What can hang from each mark
K: V
W: C G K
S: G
G: S V
V: G K
C: V W
R: W
Z: R

Each row was made from one small tree. The marks that hang from a mark follow it in brackets, in alphabetical order. Every link used is in the known rows. Write each row's tree.
Known rows
W[C G[S]]: [ -1 -14   9  13   6  14  22   6   5   5 -30 -13  22  -3  -2  -4  25   6
 -24 -20  -6]
Z[R[W[C[V]]]]: [-21  -8  11  -3  18   7  34 -12  -9  -3 -30 -16   3   3   1 -11  31   8
  -5 -17  14]
G[V[K]]: [  7  -4  22   6 -21  18  15   4  -1  13  -6 -11  -1 -13 -13 -14   0   5
  -7 -17  23]
G[S V[K]]: [  8 -16  16  17 -27  28   8  11   5  11  -9  -6   3 -10 -22 -11  -8  20
  -6 -13  27]
S[G[V]]: [ 24 -10  18  17 -10  14   4  -1  -7  18 -17  -5  -7  -8   2 -14  -2  12
   4 -27   7]
V[G]: [  1  10   9  -3  -5  -2   3   5  -4  27  -3  -7  -8  -7  -6   2   7   8
 -10  -6  12]
W[C G[S V[K]]]: [ -1 -19  17  27 -17  30  22   9  11   1 -31 -20  18  -2 -13  -6   8   3
 -26 -25  11]
Z[R[W]]: [-14   4  13  -3  23  11  21  -4 -14  11  -3 -15  11 -14  -5  -9  17   6
   8 -11  11]
V[G K]: [ -9  15  19  -6 -18   8  11  13  -2  29   5  -9 -11 -12  -9   5  -1   5
 -11  -1  26]
W[C[V] G K]: [  3 -11  19   9   8   2  36 -20   2  16 -50 -11  10  11  15  -6  39   2
 -24 -34  -4]
C[W[K[V[G]]]]: [  1  13  22   9  -3  18  -2 -10  -4  30  -8   1   0  13  -4   7  15  25
 -16 -15  -1]
R[W[C G[S] K[V]]]: [-17  -9  31  26  18  32  27  -2   9   2 -46  -8  49  10  -4  -6  33  10
 -19 -15 -21]
S[G]: [  9  -1  20   0  -1  10  10   3  -9  22  -8  -2 -11 -12   8  -7   6  14
   9 -22   5]
Z[R[W[K]]]: [ -9  -5  20   6  24  18  22 -16 -13  17 -17 -15  18  -9   3 -10  20  11
   8 -19   3]
C[W]: [ 15   3   9  -7   4   7   0 -11  -3  13   9   1  -1  -5 -12  -6  14  21
  -9  -7   8]
R[W[C K]]: [ -4 -13  14   7  19  16  20 -12   7   4 -29  -8  29  -2   7 -17  25   9
 -10  -7 -10]
R[W]: [ -2   2  17  -4  16   5  10  -2  -3   8  -3  -1  17 -13 -15 -13  15   8
  -2   7   8]
W[C G[S V] K]: [ 17 -30  11  41  -5  28  17  -9  11  10 -54 -17  28  10   0 -11  18   8
 -24 -32 -11]

Which tree is each row?
[-20  -6  22 -10   0  11  30  -4   3  -5 -21  -5   9  -3 -12 -10  20   8
 -16  -1  27]
R[W[C[V[K]]]]
[ -9  -8  24  29  -2  32  13   4  -4   7 -18 -24  21  -7 -25  -2   4   2
  -7 -19  27]
Z[R[W[G[S V[K]]]]]
[  4  11  32  11   9  20  15 -17  -4  24 -17  -3  24  11   0   3  29  12
 -19 -29 -16]
C[W[G K[V]]]
[ 12  -7  28  13 -22  22   9   9  -5  20 -10  -6 -12 -12  -3 -10  -8  10
   5 -27  22]
S[G[V[K]]]
[-15 -12  15   6  24  22  28 -15  -5   6 -31 -22  21  -4  13 -14  28   7
  -3 -23  -7]
Z[R[W[C K]]]
[ -3  -5  24  15 -10  18  28   3   6   3 -27 -22  19  -5   1 -10  15 -12
 -25 -27   8]
W[C G[V[K]]]
[-30   6  35  16  30  26  42  -8  -6   6 -42 -25  41   6  17  -6  42  -4
 -10 -33 -22]
Z[R[W[C G K[V]]]]
[  5  -3  22   4 -15  18   9  -7  -1  17  -8   1  -6   8 -31  11  16  22
 -26 -15  36]
C[V[K] W[G[S]]]
[ -9  13  26   9  -2  13  12   0  -5  37 -19  -3   3   6   6   2  14  14
 -10 -20  -6]
W[K[V[G]]]
[ -1 -16  17   4  15  10  25 -21   2   5 -40  -1  15   7   0 -15  29  15
 -12 -10   6]
R[W[C[V] K]]
[ -5 -16  21  28  -6  31  16   7  12  -9 -30 -18  39  -2 -21  -9   9   2
 -25  -3  15]
R[W[C G[S V[K]]]]
[  9  -9  20  22  16  23  10 -11   3  18 -30  -5  40   0 -14  -3  20  12
 -11  -7  -1]
R[W[G[S] K]]
[-12 -13  21   6 -13  16  33   3   7   7 -34 -10   4   4 -10   2  21   9
 -28 -22  21]
W[C[V[K]] G[S]]
[  4  -9   4   7 -17   2   1   2  -1  27 -20   3 -21   8 -19   6   3  26
 -16  -6  30]
C[V[G[S]]]
[-10 -11  26  23   4  32  33  -1   7  14 -47 -11  34  11   7  -5  32  12
 -20 -35 -23]
W[C G[S] K[V]]
[ 28   3  14  18  -1   9  -5 -14  -4   9 -11 -12  14   4 -16  -4  15   6
 -20 -21   5]
C[W[G[V]]]
[ -8  -1  16   6 -23  17   3  16   4  26   1  -5  -9  -8 -22   9  -8  18
 -13  -1  31]
V[G[S] K]
[ -7 -12  13  16  17  16  16   3   7  -7 -29 -12  38  -2 -11  -6  26   3
 -20   0  -4]
R[W[C G[S]]]
[-20   4  20  -7  -9   4  17   3   3   8 -17  -8  -2   3 -12   1  12   7
 -23   8  36]
R[W[C[V[G K]]]]
